Each row was made from one small tree. Brackets hold a mark, then the marks that hang from it, in the order of their numbers. Every link used is in the known rows. Write each row's tree.
In the rows, zero is written as 128.
Known rows
(K_270 (K_552 K_319 K_617 (K_925 K_236) K_981)): [121 149 110 104 123 178 166 140 118 140 102 159 142 106 139  93 141  91
 139  94 137 117 162 149 142 149 144 150  89 106  59 129 141 106 122  55
 144 146 129  89  99 135 104 142 164]
(K_925 (K_617 (K_552 K_319 K_981))): [117 127 155 115  89 123 169 141 143 150 126 201 114 148 147 139 177 145
 154 190 137 150 145 129 131 144 165 111 125 132 136  99 105 127 132  53
 153 143 112  78  97 114  54 145 142]
(K_753 K_16 (K_552 K_236 K_319 K_617 K_925)): [118 137  98  83 126 185 165 159 149 148  83 142 121  99 178  88 113 104
 144  67 162  91 152 163 107 118 178 177 105 137 103  74 136 165  95  93
 101 176  35  95  97 137  95 125 103]
(K_319 (K_552 K_617 (K_925 K_236) K_981)): [116 123 106 136 120 170 150 131 106 139  81 153 132 114  97 111 137  93
 117 134 130 108 173 141 147 105 147 145 115 117  57  95 158  84 125  40
 148 146 155  80  87 121 134 118 123]
(K_552 K_925): [100 141 103 117 148 113 139 150 116 121  88 146 122 109 131 156 140 113
 100 145 130 108 156 130 154  96 136 139 116 155 117 110 151 138 127 102
 148 113 132  58  69 159 123 153 112]
(K_270 (K_552 K_236 K_319 (K_925 K_617) K_981)): [120 168 112  92  98 163 183 146 125 145  88 198 142  92 129 104 123  97
 149 118 149  99 174 145 147 176 173 128  96 123  88 131 122 108 125  66
 131 165 124 101 112 114  73 160 134]
(K_319 (K_552 K_236 K_981)): [115 134 106 135 118 144 184 125  92 146  97 177 115 101 102 151 155 100
 138 155 139  92 176 157 153 132 145 137 141 132 101  85 119  91  96  71
 127 159 136  69  96  94 124 138 103]
(K_319 (K_552 (K_925 K_236) K_981)): [117 125 102 125 139 142 142 130  91 141  63 160 127 101 101 125 133  84
 108 164 127 101 168 132 155  95 148 124 114 113  75 110 146  94 121  60
 148 143 150  53  93 114 133 138 124]
(K_270 (K_552 (K_236 K_925) K_319 K_617 K_981)): [ 91 160 100 132 111 155 206 147 136 146 149 159 141 113 119 113 154 105
 147  66 140 111 168 166 135 189 130 176 116 137  82 112 153 118 116  67
 115 158 120 128 105 106 102 129 155]
(K_552 K_319 (K_925 K_236 K_617) K_981): [124 139 134 103 107 146 135 136 141 135  59 199 148 132 116 107 129  97
 132 147 130 121 169 123 146 108 170  98  92 117  97 129 139 101 164  48
 174 153 129  71  85 139  92 136 130]
(K_236 (K_552 K_617) K_925): [ 71 131  95 171 136  97 158 119 146 123 178 106 134 156 110 176 167 140
  91 108 137 134 130 134 140 125  91 178 145 199 111  93 190 137 142 134
 123  92 133 130  89 159 130 107 136]
(K_981 (K_552 K_236 K_617)): [130 147 112 146 115 127 181 103 110 140 141 160  90 123 131 163 173 128
 130 114 122  81 161 160 144 142 158 174 148 152 141  84 126 119 128  96
 153 118 155 106  92 130 119 134  85]
(K_16 (K_753 (K_925 K_552 K_617)) K_921): [136 119 129 110 127 130 129 149 173 123  82 176 121 103  59 140 132 138
  98 173 165 107 111 105 102 127 129 110 161 160 152  85 218 122 152 161
 132  66 173 118 134 115  96 169  96]
(K_981 (K_552 K_236 K_319 (K_925 K_617))): [136 166 129 104 100 132 182 117 113 149  94 190 105 109 140 135 134 113
 131 146 143  72 171 139 143 151 198 131 113 128 136 104 109 139 142  76
 177 130 121 103 103 122  98 141  90]
(K_921 K_16): [106 148 129 154 153  90 122 113 138 141 112 150 107 126 148 170 160 128
 113 156 106  88 137 139 142 114 112 145 150 172 142  89 128 117 131 127
 114 112 124  42  82 166 124 153 122]
(K_921 (K_16 (K_753 (K_925 K_236 K_552)))): [144 135 146 133 155  91 100 114 148 142  43 159 122 110  89 153 136 116
 105 137 102  70 102 108 106 106 105 101 159 165 143  93 190 101 147 177
 123  77 147  65 136 134 121 142 115]
(K_16 (K_753 K_552)): [119 133 120 128 162 124 154 161 128 138 105 163 115 108 138 175 179 133
 123 157 178 104 104 125 124 115 121 163 149 172 153  72 147 145  99 166
  96  95 118  54 104 148  96 168  84]
(K_236 (K_925 (K_552 K_319 K_981) K_617)): [102 145 135 124 102 120 144 124 155 141 108 181 134 157  81 129 133 104
 118 151 141 131 147 126 141 136 157 109 125 136 134 115 180 113 184  94
 170 124 112 143 120 106  85 157 125]
(K_16 (K_753 K_552 (K_925 K_617)) K_921): [131 110 116 116 146 151 136 166 169 130  80 176 117  82 107 136 150 146
 112 166 201 107  99 115 100 114 129 163 168 178 152  70 186 131 117 182
  87  87 145  86 114 122  73 167  75]
(K_617 K_552): [111 124 130 118 136  86 147 140 123 136 125 150 104 132 151 184 181 153
 124 178 115 123 120 128 141 112 134 138 148 162 154  81 128 138 113 109
 143 102 134  49  90 140  99 150 134]
(K_617 (K_925 K_236)): [122  83 111 117 150  79 116 105 127 114  52 151 138 127 124 164 162 125
 132 163 100  98 142 139 132  85 126 120 145 138 153 106 172 101 141  88
 171 126 167  28  96 137 134 140 140]
(K_16 (K_753 K_925) K_921): [117 109 116 123 150 137 151 176 142 119 105 164 130  85 103 148 158 145
 108 143 162 113 132 122  98 121  87 140 160 161 130  81 199 142 101 149
 114  93 165  59  93 126 114 146 100]
(K_925 K_236): [114 117 113 129 143  93 116 107 123 127  74 147 122 132 122 164 158  99
 118 148 112 104 132 145 149  97 135 125 147 152 146  95 155 101 146 120
 152 102 164  42  83 156 129 155 113]
(K_16 (K_753 (K_552 K_236 K_617 K_981))): [126 149 108 143 131 176 189 179 141 143 128 181 126 106 120 127 177 124
 153 108 164 111 141 145 114 134 139 175 129 155  89  84 144 107  99 102
  80 157 116  94 110 120  89 126  79]
(K_981 K_552): [118 139 115 150 136  95 148  95  89 144 125 159  74 122 151 186 171 131
 111 166 137  92 144 138 154 117 151 155 149 155 174  96 121 130 130 130
 163  95 160  72  88 144 120 174  89]
(K_552 K_319 K_981): [104 146 130 128 123 143 165 153 118 137 116 191 126 131 146 140 170 119
 140 143 146 129 172 146 146 124 138 124 118 115 119 101 117 124 113  79
 142 156 108  56  81 132  95 150 123]
(K_617 K_552 K_925): [106  90 131 113 145  68 147 130 125 133 102 150 117 122 157 184 184 166
 134 192  99 118 128 121 114 110 129 130 147 151 163  90 145 132 107  70
 160 123 142  31 101 119  98 139 157]
(K_270 (K_552 K_236 K_319 K_925)): [105 159 111  80 133 143 195 151 107 143  97 160 138  75 148 133 128  88
 139 102 138  78 163 161 156 178 150 147  96 127 103 113 126 144  96 100
 133 138 109  78 109 131 112 151 148]
(K_753 K_925): [103 116  97 126 137  98 130 121 113 128  70 158 115 116 121 168 151 126
 105 137 137 113 142 139 148  88 124 134 156 173 163 101 153 135 114 142
 143 108 152  67  73 143 104 155 101]

Which tree is each row?
[119 107 110  89 153 167 142 169 156 144 110 146 103  99 179 121 128 125
 130 134 193 100 127 158  92 114 151 173 153 127 147  58 142 169  88 151
  95 143  58  53 105 128  98 169 120] -> (K_753 (K_16 K_921) (K_552 K_319))
[133 133 114 114 143 189 151 206 159 130 108 186 118  82 112 107 148 130
 116 174 191 125 140  98 100 118 146 148 123 139  85  99 180 115 124 101
  93 128 131  84 111 119  86 154  86] -> (K_16 (K_753 (K_552 (K_925 K_617) K_981)) K_921)
[121  99  91 103 162 148 113 158 146 129 107 128  88 102 164 135 127 126
 114 140 183 102 115 149  97  93 145 178 163 149 148  61 161 148  98 166
  86 124  93  49 100 139 116 176  97] -> (K_753 (K_16 K_921) K_552)
[116 144 137 121 143 167 183 188 126 156 117 195 126 106 149 135 181 125
 148 145 193 117 134 131 119 134 133 146 119 132 116  89 123 138  91 121
 100 148  85  57 108 113  73 154 101] -> (K_16 (K_753 (K_552 K_319 K_981)))
[104 123 131 152 117 151 158 123 136 137 148 158 144 156 130 131 174 121
 140 110 132 146 154 153 137 130 124 139 115 132  69 108 134 104 131  90
 147 147 110 100 112 145 107  97 150] -> (K_925 (K_236 (K_552 K_319 K_617 K_981)))
[113 165 116  84 110 139 188 134 132 141  80 181 136  89 133 127 117  96
 143 125 148  83 154 152 156 174 172 135 102 141 113 112 132 133 129  94
 135 129 122 102 117 134  85 169 139] -> (K_270 (K_552 K_236 K_319 (K_925 K_617)))
[106 113 104 125 145 113 158 111 126 122 109 141 122 110 137 162 181 145
 137 137 133 104 142 155 135 146 114 175 134 154 137 103 165 115 113  90
 135 115 167  88 106 145 104 168 158] -> (K_270 (K_552 (K_617 K_925)))
[ 98 138  99 144 105 126 174 108 127 142  94 178 124 120  64 140 135  99
 118 152 146 105 165 133 147 145 148 133 155 158 112  92 162  92 152  59
 132 143 153 113  95  83 116 134 104] -> (K_319 (K_552 (K_236 (K_925 K_617)) K_981))
[111 146  99 131 110 179 192 144 108 143 110 164 126  86 101 114 139 101
 123 119 138 100 194 147 153 134 153 153 114 123  47  93 138 103 103  25
 127 173 131 105  88 107 127 109 108] -> (K_319 (K_552 K_236 K_617 K_925 K_981))
[148 104  96 111 109 148  81 122 161 134  62 172  95 120  92  94 102 123
 106 145 159 126 143 122  94  95 163 106 163 140 149 103 199  99 156 128
 129 131 133 120 119  98  88 188  95] -> (K_753 (K_16 K_921) (K_925 (K_552 K_981) K_617))
[113 157 161 126 159 131 173 169 151 160 119 171 117 100 173 158 170 136
 138 149 165  74 102 133 104 138 118 154 139 158 136  66 112 158  96 154
  77 118  67  46 114 145  86 147 115] -> (K_921 (K_16 (K_753 (K_552 K_319))))
[ 94 102 110 151 149  98 148 108 136 116 139 129 131 144 132 180 186 159
 121 142 125 126 145 140 128 119 103 158 137 172 121  95 171 124 125  98
 147 119 139  88 106 156 118 116 148] -> (K_236 (K_552 (K_617 K_925)))
[127 124 129  98 113 128 168 142 126 141  74 190 144 117 118 135 147 112
 160 132 113  89 183 147 122 142 156  98 109  92 122 118 149 100 122  52
 175 177 102  84 139  80 105 131 142] -> (K_617 (K_925 (K_552 K_236 K_319 K_981)))
[122 127 158 143 148 102 141 124 143 149 102 157 143 111 129 158 151 134
 120 121 131  92 103 117 100 131  77 111 145 169 112  82 154 144 120 174
 100  96 107  50 127 144 111  98 144] -> (K_921 (K_16 (K_753 (K_925 (K_236 (K_552 K_319))))))
[118 102 133 122 123 142 153 125 138 127  84 175 155 139 134 109 177 129
 158 125 114 130 173 148 117 111 132 123 114 100  98 109 154  98 131  16
 169 179 134  61 100 117 104 112 159] -> (K_552 K_319 (K_617 (K_925 K_236)) K_981)
[133 113 139 128 111 101 117 110 142 139  98 182 109 145 123 144 166 130
 135 187 100 138 123 115 129 100 166 105 142 146 132 107 136  78 158  73
 156 124 165  67 101 129  82 145 133] -> (K_925 K_236 (K_617 (K_552 K_981)))
[108 137 110 126 114 148 150 123 106 138  77 186 115 107 103 130 132 110
 108 188 160 116 179 124 161 118 165 123 123 136  93 103 140 106 137  53
 148 139 147  86  83 119 105 160 104] -> (K_319 (K_552 (K_925 K_617) K_981))
[105 138 105 146 123 131 129 132 126 132 122 167 123 140 116 149 145 122
 105 162 146 141 161 109 156 110 144 121 109 165  88 132 149 111 150 100
 142 128 130 100  97 154  99 135 113] -> (K_236 (K_552 (K_925 K_617) K_981))
[110 157 129 129  99 102 184  99 126 143 122 178 111 131 121 147 149 121
 127 138 138  86 152 141 130 163 171 146 140 153 164  93 140 144 160  97
 172 116 133 128  97 107 100 138 100] -> (K_981 (K_552 (K_236 (K_925 K_617)) K_319))
[112 139 143  95 113 146 180 180 117 152 123 177 124 115 165 130 165 131
 127 155 121 138 164 116 128 125 146 120  93 110  90 112 110 146  98  48
 156 160  96  54  87 112  89 129 147] -> (K_617 (K_552 K_319 K_925 K_981))
[ 72 136 110 156 129 120 175 144 129 140 162 149 142 149 127 158 163 121
 112 120 155 147 154 130 135 142 100 139 125 153  95 117 154 139 125 110
 134 139  89 100  96 124 116 112 149] -> (K_236 (K_552 K_319 K_981) K_925)
[113 136 138  93 117 128 135 125 145 125  54 176 141 131 121 123 128  97
 130 154 127 101 154 129 143 110 169 111 104 127 122 111 147 119 166  83
 174 124 134  69  91 155 100 145 129] -> (K_552 K_319 (K_925 K_236 K_617))
[117 122  74 110 153 159 111 154 118 142  69 147  95 103 169 107 121 113
 105 119 166 112 151 124 117  70 166 159 119 149 110 107 142 135 103 111
 101 169  75  52  80 134  96 170  89] -> (K_753 K_16 (K_552 K_925 K_981))
[113 132 152  94 114 109 195 156 132 149 122 167 126 115 158 159 168 131
 160 140 110 103 143 149 127 158 149 127 130 133 133  74 102 154  93  86
 145 142  98  58 102 117  93 118 139] -> (K_617 (K_552 K_236 K_319))
[114 119 125 119 112 158 193 143 139 135 109 190 156 122 134 115 176 134
 172 104 121 111 193 162 114 145 137 133 113 105  96 104 141 110 108   4
 151 204 111  77  98 105 100 103 139] -> (K_552 K_236 K_319 (K_617 K_925) K_981)
[ 84 151 111 140  99 156 197 159 148 137 142 168 146 140 111 112 157 112
 140  75 132 126 185 155 128 154 130 156 115 136  83 105 158 119 126  44
 135 179 108 117  75 114 114  98 128] -> (K_552 (K_236 K_925) K_319 K_617 K_981)
[132 156 133 117 114 119 194 123  97 158 120 184 100 114 156 166 163 113
 141 135 128  71 165 162 145 154 167 145 132 126 155  90  98 140 111 105
 166 130 117  78  98 117 107 143 103] -> (K_981 (K_552 K_236 K_319))
[152  87 105  91 117 119  59  93 170 125  26 142 105 124  82 105  87 104
 103 148 141  99 109 130  87  79 161 106 174 145 168  88 219  99 175 161
 145  89 150 104 133 120 116 179 101] -> (K_753 (K_16 K_921) (K_925 K_236 K_552 K_617))
[128 128 125 134 126 124 144 135 144 136  89 156 122 119  78 147 156 136
 116 121 145 111 124 125 119 119 118 133 139 174 141  84 198 135 132 146
 129  83 149 120 123 136 101 147  98] -> (K_16 (K_753 (K_925 (K_552 K_617))))
[134 154 143 107  81 148 156 129 151 143  88 214 122 142 100 120 138  95
 155 138 132 102 168 149 143 153 183  96 121 113 128 106 130  96 157  78
 157 147 103 122 133 107  79 156 108] -> (K_925 (K_552 K_236 K_319 K_981) K_617)
[112 157 130 108 106 158 158 150 139 135  84 198 133 124 137 114 140 116
 127 154 154 132 181 125 148 121 169 107  92 127 102 125 131 124 145  48
 160 154 114  85  76 133  76 149 117] -> (K_552 K_319 (K_925 K_617) K_981)
[137  97  99  96 116 124  82 110 169 125  55 149  96 122  99 114 102 128
  98 149 160 107 124 137  93  96 159 117 170 159 178  82 206 127 157 163
 127  93 134 113 123 114  98 194 101] -> (K_753 (K_16 K_921) (K_925 K_552 K_617))
[111 108 111  96 139 194 151 166 169 139 130 130 103 107 176  96 139 129
 137 110 193 114 133 170  88 120 146 197 144 125 130  53 150 166  93 128
  93 147  56  91 102 139  92 152 118] -> (K_753 (K_16 K_921) (K_552 K_319 K_617))
[104 157 124 142 108 126 203 117 122 151 158 153 119 129 136 143 162 124
 128  96 135  90 165 160 129 170 149 180 138 143 133  84 139 152 132  84
 158 130 117 135  94 111 122 113 110] -> (K_981 (K_552 (K_236 K_925) K_319 K_617))
[124 107 115 121 138 108 121 123 119 136  79 169 122 134 107 156 158 128
 127 169 114 109 158 125 131 104 136 112 127 123 143 124 171  88 135  77
 168 142 141  72 125 109 111 164 133] -> (K_617 (K_925 (K_552 K_981)))
[ 97 151 122 119 122 143 191 125 130 139 135 154 119 115 147 146 167 124
 142 114 154 106 148 170 157 172 125 177 120 140 125  90 129 145 109 113
 126 111 124 104  98 150  87 167 153] -> (K_270 (K_552 K_319 K_617))
[115 151  90 122 120 142 137 127 115 133  90 179 112 108 121 129 133 106
 119 151 149 116 160 125 159 141 156 135 110 155 101 137 146 102 137  88
 131 122 161  96  95 144  83 194 127] -> (K_270 (K_552 (K_925 K_617) K_981))
[136 129 119 139 117 137 114 113 134 128  97 157 118 149  86 126 152  95
 126 128 107 116 148 144 145 107 155 125 129 123 103 112 172  65 165  93
 162 120 152 110 121 132 123 145 122] -> (K_925 K_236 (K_552 K_617 K_981))
[113 110  84  95 154 189 124 173 157 131 112 112  96  92 162  93 120 129
  98 110 180 107 136 144  92  92 151 202 133 148  96  74 184 156  99 121
  90 135  81  87  92 140 121 150 103] -> (K_753 (K_16 K_921) (K_552 K_617 K_925))
